Each row was made from one small tree. The marks that hang from a mark follow it in brackets, in the order of their numbers. Every link used is in the known rows. Write each row's tree.
Known rows
Q_886[Q_54[Q_224[Q_508]] Q_181]: [ 1.71 -1.82 -2.13 -2.71  0.25  3.21  0.95  1.67 -3.67  4.22  0.79  0.51
 -3.06  0.37  2.15  0.24  3.26 -2.51 -0.55 -2.18  1.15 -1.95 -0.25 -0.67
 -2.00]
Q_330[Q_224[Q_75 Q_508]]: [-2.46  1.52 -1.34 -1.71 -0.52  3.39 -1.18  3.18 -0.68  2.14  1.49  1.10
 -1.07 -0.54  0.36 -1.33  3.27 -2.74  1.17  3.02  2.68  1.89  1.15 -1.38
  1.26]
Q_224[Q_54[Q_886] Q_508]: [-3.52  5.51 -4.77  0.04 -0.27 -2.62  0.61  1.91 -1.04  2.11  2.95 -0.96
 -0.37  0.85  0.30  1.02  1.15 -1.97 -1.13 -3.09  2.27 -1.56  2.81 -3.19
  1.98]
Q_90[Q_508[Q_224]]: [ 1.50 -2.36 -1.86 -1.48  2.22  1.87  0.56  1.09  1.78  1.91 -0.41 -0.73
  0.68 -4.61 -0.70 -0.34  0.57 -0.28 -2.15  4.42 -1.34 -0.21  0.23  1.48
  0.19]
Q_579[Q_75[Q_224[Q_508] Q_886[Q_54 Q_181]] Q_890]: [ 1.52 -4.94  3.59  4.33  2.81 -1.07 -0.55  4.35 -1.80  6.09 -2.42  2.78
 -1.96 -1.06 -0.53 -3.19  5.23  1.59  1.50 -0.23  1.35  0.71 -2.35  0.15
 -0.01]
Q_579[Q_75]: [ 1.05  0.37 -0.86  2.27  0.96 -1.29  0.20  1.49  0.40  0.73  0.68  2.67
 -0.39 -1.41  0.62 -1.58  0.77  2.40  0.93  1.23 -0.44 -1.11 -2.48  1.28
  0.90]
Q_330[Q_224[Q_54]]: [-1.57 -0.76  0.35  1.00  1.18 -0.15 -0.98  3.50  0.85 -0.78  0.21 -3.69
 -0.45 -0.16  2.56  1.23 -0.02 -2.39  1.70  1.33  1.92 -0.98  0.43  0.99
  0.42]
Q_521[Q_90]: [-2.24 -1.13  1.77  1.29 -2.54 -0.04 -1.10 -0.05 -2.31 -0.09 -1.43 -0.08
 -1.23  1.58 -1.95 -1.70 -2.05  1.32 -2.40 -1.56 -0.22 -1.52  0.91  0.46
 -0.58]
Q_579[Q_75[Q_224[Q_54[Q_886] Q_508]] Q_890]: [-0.37  0.44  0.45  3.75  1.07 -5.06  0.49  4.57 -0.46  2.75 -0.02  0.78
 -2.35 -1.06  0.20 -0.97  4.49  2.83 -1.34  0.50  0.47 -0.67 -3.23  1.01
  2.88]
Q_521[Q_90[Q_508[Q_224[Q_75]]]]: [-1.60 -1.24 -1.67  0.04 -1.24  2.31 -0.66  0.55 -0.78  1.61 -0.98  0.74
 -0.50 -2.41 -2.01 -2.53 -0.59  1.17 -3.21  1.80 -1.84 -1.10  0.91  1.36
 -0.30]
Q_75[Q_224]: [ 1.43 -2.54  3.01 -0.87  1.71 -0.41  1.02  2.20 -0.25  0.88 -0.49  0.52
 -0.12 -1.05  0.56 -0.35  2.21  0.07  0.31  2.19  0.20  0.24 -0.34  2.37
 -0.51]
Q_521[Q_90[Q_508[Q_224[Q_54]]]]: [-1.88 -2.04 -0.58  0.58 -0.78 -0.79 -0.76  1.08 -0.59  1.07 -0.89 -1.91
 -0.69 -2.04 -1.50 -1.07 -1.60  0.46 -3.36  0.62 -1.09 -2.68  1.92  2.07
 -0.30]
Q_886[Q_54[Q_224] Q_181]: [ 2.90 -2.62 -1.95 -1.39  0.97  3.94  1.26  0.83 -2.43  2.63 -0.11 -0.18
 -2.35  0.26  3.20  0.42  1.88 -1.49  0.02 -2.07 -0.09 -2.46 -1.99  0.46
 -2.76]
Q_75[Q_886[Q_54]]: [-0.88 -1.47 -0.38  3.45  2.66  1.24 -0.74 -0.52 -0.99  2.79 -1.68  0.24
  2.28  0.99 -0.94 -0.94 -2.18 -0.88  3.76 -1.22  1.44  0.24  0.72 -1.49
 -2.70]
Q_890[Q_579[Q_75[Q_224[Q_508] Q_886]]]: [ 0.25 -2.70  1.72  0.76  2.30 -0.31  0.09  0.94 -0.74  0.49  0.61  3.76
 -2.17 -1.59 -0.39 -1.72  2.63 -0.06  3.16  1.23 -1.03 -0.96 -0.43  2.07
  0.31]
Q_886[Q_54]: [ 0.19 -0.95 -2.56  1.97  1.23 -0.49  0.10 -0.66 -0.88  1.90  1.33 -1.04
  1.50  0.30  0.65  0.50 -1.26 -0.18  1.83 -0.01  0.03 -0.91 -1.17 -0.76
 -2.69]
Q_890[Q_579[Q_75[Q_224[Q_54 Q_508] Q_886[Q_181]]]]: [ 0.55 -2.95  1.24  0.76  2.28 -0.91  0.36  1.86 -0.63  0.67  1.62  3.03
 -2.93 -1.40  1.31 -1.40  3.93 -1.20  3.51 -1.49 -1.30 -1.93  0.66  2.02
  0.19]
Q_54[Q_224[Q_75] Q_886[Q_181]]: [ 1.47  4.61 -6.62 -2.39  0.12  8.81  2.78  1.36 -1.38  1.27 -0.61  3.30
 -2.86  0.42  3.13 -1.17  2.95  0.17 -2.34 -1.87 -1.15 -1.44 -3.28 -1.09
  0.98]
Q_330[Q_224[Q_54[Q_886[Q_181]] Q_75 Q_508]]: [-2.68  3.88 -4.71 -0.57  0.30  3.93 -0.08  4.62 -0.23  2.65  2.49 -0.08
 -1.29 -0.26  2.93 -0.72  4.07 -3.52  1.05 -0.50  2.44  0.02  1.46 -2.88
  1.56]
Q_886[Q_54 Q_181]: [ 2.48 -3.21 -2.06  0.67  1.38  2.87  0.41  0.62 -1.25  3.30  0.87 -0.25
 -0.36 -0.38  2.42 -0.49  1.59 -1.19  1.51 -2.50 -0.62 -1.22 -0.67 -1.62
 -3.18]
Q_54[Q_224[Q_75 Q_508] Q_886]: [-1.81  7.39 -7.23 -2.76 -0.97  5.12  2.25  1.31 -2.46  2.02  0.85  3.46
 -2.66  1.00  0.68 -0.52  2.48 -0.37 -2.81 -0.07  1.05 -0.49 -1.51 -1.70
  2.47]
Q_330[Q_224[Q_54 Q_75 Q_508]]: [-3.71  2.87 -2.59 -0.36 -0.57 -0.16 -1.21  3.81 -0.31  1.33  2.94 -1.13
 -0.96 -0.11  1.81  0.08  3.30 -3.68  2.19  0.97  2.85  0.64  2.25 -0.95
  1.49]
Q_75[Q_886[Q_54[Q_224] Q_181]]: [ 1.26 -2.85  0.09  0.94  2.48  4.51  0.08  0.91 -2.37  3.37 -2.73  0.92
 -0.67  1.13  1.17 -1.14  0.41 -1.76  2.43 -2.67  1.34 -0.89 -0.01 -0.45
 -2.59]
Q_508[Q_224[Q_54 Q_75[Q_886]]]: [-1.84  1.37 -2.17  4.00  4.39 -1.86 -0.44  1.49  0.26 -0.01  1.50  1.32
 -0.64 -1.18  1.30  0.49  3.06 -1.24  4.56  0.24 -0.15  0.95  3.50  1.24
 -0.34]

Write each row's tree
[-0.21 -1.41  2.49  3.40  0.42 -6.83 -0.04  4.34 -0.64  2.24  0.33  0.09
 -2.82 -1.27 -0.05 -0.58  5.08  2.36 -0.42  0.67  0.63 -0.36 -2.27  2.24
  2.55] -> Q_579[Q_75[Q_224[Q_54 Q_508]] Q_890]
[ 1.54 -4.30  5.23  3.09  2.10 -0.91 -0.67  4.80 -1.40  4.71 -3.14  3.59
 -2.84 -1.19 -1.22 -3.54  5.97  1.57  0.32 -0.13  1.25  1.32 -1.38  0.55
  1.89] -> Q_579[Q_75[Q_224[Q_508] Q_886[Q_181]] Q_890]
[-1.44 -0.43 -0.46  0.83  1.78  1.28 -0.50  0.50 -3.07  3.46 -1.58  0.72
  0.04  1.55 -0.91 -0.32 -0.77 -1.89  2.21 -0.90  2.72 -0.25  0.92 -0.67
 -1.55] -> Q_75[Q_886[Q_54[Q_224[Q_508]]]]
[ 0.44 -1.14 -2.73 -0.70  2.12 -0.94  0.51  1.71  2.04  1.38  0.63 -2.45
  0.83 -4.47  0.25  0.79  0.42 -1.11 -1.38  3.00 -0.92 -1.30  1.35  2.00
  0.48] -> Q_90[Q_508[Q_224[Q_54]]]
[-2.50  3.83 -5.13  1.78  1.08  3.44  0.09  3.10  1.34 -0.08  1.50 -1.29
  0.45 -0.13  3.30  0.10  0.78 -1.59  1.85  0.84  0.90 -0.43 -1.15 -1.02
  0.91] -> Q_330[Q_224[Q_54[Q_886] Q_75]]
[ 1.47 -3.09  2.88  5.05  1.19  0.19 -1.02  2.24  0.05  2.60 -3.78  2.37
 -2.14 -0.46 -0.50 -3.08  2.84  2.86  0.78 -1.72 -0.44  0.61 -2.87 -0.16
  1.48] -> Q_579[Q_75[Q_886[Q_181]] Q_890]
[ 0.67 -4.04  2.81  2.68  4.39  0.65  0.19  1.73 -1.08  3.68 -2.12  0.65
  2.17  0.14 -0.29 -1.11 -0.10 -0.90  4.30  0.94  1.77  0.65  0.20  0.84
 -3.20] -> Q_75[Q_224 Q_886[Q_54]]
[-1.84 -0.42 -1.27 -0.16  1.35  5.70 -1.47  3.51 -1.51  4.60  0.22  1.66
 -0.36 -0.22  0.80 -2.51  3.43 -3.93  3.54  1.04  3.19  2.03  1.81 -2.79
 -0.63] -> Q_330[Q_224[Q_75[Q_886[Q_54 Q_181]] Q_508]]
[-0.10  0.64 -0.53 -1.47  1.82 -1.06  1.69  4.34 -1.12  3.19  1.65  0.13
 -1.18 -0.63  1.72 -0.14  4.45 -1.97 -0.61 -1.38  1.66 -1.13  2.14 -0.76
  0.69] -> Q_75[Q_224[Q_54[Q_886[Q_181]] Q_508]]
[ 0.38 -2.19  0.18 -0.09  1.81  3.89 -0.04  1.30 -3.49  4.58 -1.86  1.23
 -1.19  1.17  0.36 -1.17  1.29 -2.84  1.97 -2.92  2.40 -0.58  1.37 -1.31
 -1.90] -> Q_75[Q_886[Q_54[Q_224[Q_508]] Q_181]]
[ 1.09 -3.64  5.16  5.29  2.66 -2.04 -0.58  3.46  0.06  2.38 -4.01  2.20
 -1.09 -1.02 -1.15 -2.64  2.78  3.45  1.22  1.52  0.22  1.15 -3.53  2.16
  1.28] -> Q_579[Q_75[Q_224 Q_886] Q_890]
[-1.90 -0.38 -2.72  0.97 -0.10  1.16 -0.14  1.22 -0.35  1.56 -1.15 -1.58
 -0.16 -1.90 -1.39 -1.22 -2.32  1.14 -4.26  0.60 -1.03 -2.92  0.86  0.79
  0.06] -> Q_521[Q_90[Q_508[Q_224[Q_54[Q_886]]]]]
[ 1.54 -4.22  0.78  1.06  3.04  1.17  0.29  1.22 -1.44  2.21  1.15  3.87
 -2.26 -1.55  0.91 -1.94  3.36 -0.66  3.76 -0.07 -1.36 -1.53 -0.78  1.28
 -1.53] -> Q_890[Q_579[Q_75[Q_224[Q_508] Q_886[Q_54 Q_181]]]]
[-1.19  2.51 -1.49 -2.90 -1.11  3.83  0.55  1.68 -3.49  2.71 -0.30  3.63
 -3.33  1.07  0.15 -1.49  4.24 -2.48  0.09 -1.79  1.84  0.46  1.49 -0.39
  1.37] -> Q_54[Q_224[Q_75[Q_886[Q_181]] Q_508]]
[-0.81 -2.96  2.79  1.01  3.63 -0.52 -0.19  2.71 -2.59  5.68 -0.92  1.34
  1.24  0.12 -1.53 -1.51  1.83 -2.07  3.41  0.88  3.62  1.23  2.43 -0.51
 -2.16] -> Q_75[Q_224[Q_508] Q_886[Q_54]]
[ 0.82  3.27 -3.90 -4.52  0.25  6.78  2.27  2.68 -2.86  3.26 -0.74  2.51
 -4.36  0.61  1.51 -0.52  3.21 -1.29 -4.41 -1.97  1.42 -1.79 -0.70 -2.07
  1.90] -> Q_54[Q_224[Q_508] Q_886[Q_181]]
[ 1.87 -3.25  3.51  3.87  1.27 -2.94  0.12  3.28  0.25  1.43 -1.88  1.41
 -2.16 -1.62 -0.07 -1.60  3.83  4.08 -0.66  2.21 -0.94  0.26 -4.92  2.89
  1.71] -> Q_579[Q_75[Q_224] Q_890]
[ 1.13  0.23 -4.32 -2.15 -0.49  4.00  1.12  1.25 -3.65  4.30  2.05  1.80
 -2.95  0.22  2.51 -0.45  4.46 -2.36  0.62 -2.48  0.43 -1.35 -0.48 -1.06
 -1.97] -> Q_886[Q_54[Q_224[Q_75 Q_508]] Q_181]
[ 0.04 -2.73  4.90  3.96  2.10 -3.01 -0.88  4.22 -1.05  3.99 -3.03  2.70
 -1.76 -0.97 -2.19 -2.87  4.20  2.54  0.66  1.39  1.62  1.64 -1.74  1.13
  2.05] -> Q_579[Q_75[Q_224[Q_508] Q_886] Q_890]
[-5.05  5.42 -3.68  1.58 -1.21 -3.47 -0.81  1.36 -1.56  2.36  3.42  1.37
  0.39  1.25 -0.72 -0.94  3.05 -3.31  3.75 -3.64  2.39  0.78  4.98 -2.50
  1.34] -> Q_224[Q_54 Q_75[Q_886] Q_508]
[-0.37 -2.60  4.00 -0.42  2.54 -1.17  0.26  4.61 -1.84  4.38 -0.58  0.57
 -1.17 -0.08  0.55 -1.56  4.80 -3.79  2.79 -2.97  3.06  0.05  4.90 -0.30
 -0.21] -> Q_75[Q_224[Q_54 Q_508] Q_886[Q_181]]
[ 0.90 -0.31 -2.21  1.58  2.54 -0.93  1.60  0.80  0.93 -1.67  2.23  1.97
 -1.83 -1.64  2.44  0.08  1.64  1.13  1.86  0.35 -2.94 -3.03 -3.05  2.74
  0.22] -> Q_890[Q_579[Q_75[Q_224[Q_54[Q_886]]]]]
[ 1.83 -2.18 -0.61  4.27  3.09  1.62 -0.32  1.91 -0.64  3.64 -0.76  3.56
  0.37 -1.08  1.05 -2.98  0.52  0.96  3.98 -1.24  0.30 -0.97 -1.52 -0.36
 -1.50] -> Q_579[Q_75[Q_886[Q_54 Q_181]]]
[-3.57  4.07 -3.38  0.83 -1.11 -1.38 -0.54  1.95 -1.76  3.44  2.97  1.68
 -0.54  0.85  0.35 -1.49  4.73 -4.10  3.62 -5.30  2.21  0.49  5.43 -3.10
  1.10] -> Q_224[Q_54 Q_75[Q_886[Q_181]] Q_508]
[-2.09  4.09 -4.51 -0.83 -0.06 -0.83  0.93  2.64 -1.18  2.96  2.69 -0.38
 -1.53  0.47  1.51  0.35  3.01 -2.53 -1.22 -4.58  1.91 -1.74  3.21 -3.65
  1.62] -> Q_224[Q_54[Q_886[Q_181]] Q_508]
[ 1.19 -4.62  3.07  0.01  3.70  2.15  0.15  3.42 -2.98  6.71 -1.20  2.11
  0.12 -0.32 -0.21 -2.34  3.91 -2.97  3.11 -1.13  3.04  0.92  2.79 -1.37
 -2.60] -> Q_75[Q_224[Q_508] Q_886[Q_54 Q_181]]
[ 0.94 -2.24  3.45  2.34  0.66 -3.83 -0.09  4.07 -0.72  3.02 -0.70  2.00
 -2.87 -1.59 -1.05 -1.78  5.12  3.03 -1.18  2.25  0.46  0.75 -3.07  1.83
  2.33] -> Q_579[Q_75[Q_224[Q_508]] Q_890]
[ 2.38 -4.49  2.16  0.97  3.09  2.09  0.54  0.93 -0.08 -0.01 -0.25  3.70
 -2.40 -1.74  1.39 -2.08  2.77  0.18  3.44 -0.01 -2.55 -1.55 -1.48  2.47
 -0.66] -> Q_890[Q_579[Q_75[Q_224 Q_886[Q_181]]]]
[-1.62 -1.96 -1.22  1.24 -0.56  2.32 -0.97  1.47 -0.96  2.38 -1.20  0.19
 -0.63 -1.87 -1.20 -2.94  0.08 -0.39 -1.46 -1.22 -1.14 -1.74  2.84  0.84
 -0.58] -> Q_521[Q_90[Q_508[Q_224[Q_54 Q_75[Q_886[Q_181]]]]]]
[ 0.43 -3.36  4.29  4.06  1.95 -3.78 -0.52  5.15 -1.04  4.26 -1.98  1.56
 -2.85 -0.94 -0.06 -2.39  5.87  1.06  1.16 -1.89  1.43  0.27 -0.56  0.90
  2.02] -> Q_579[Q_75[Q_224[Q_54 Q_508] Q_886[Q_181]] Q_890]
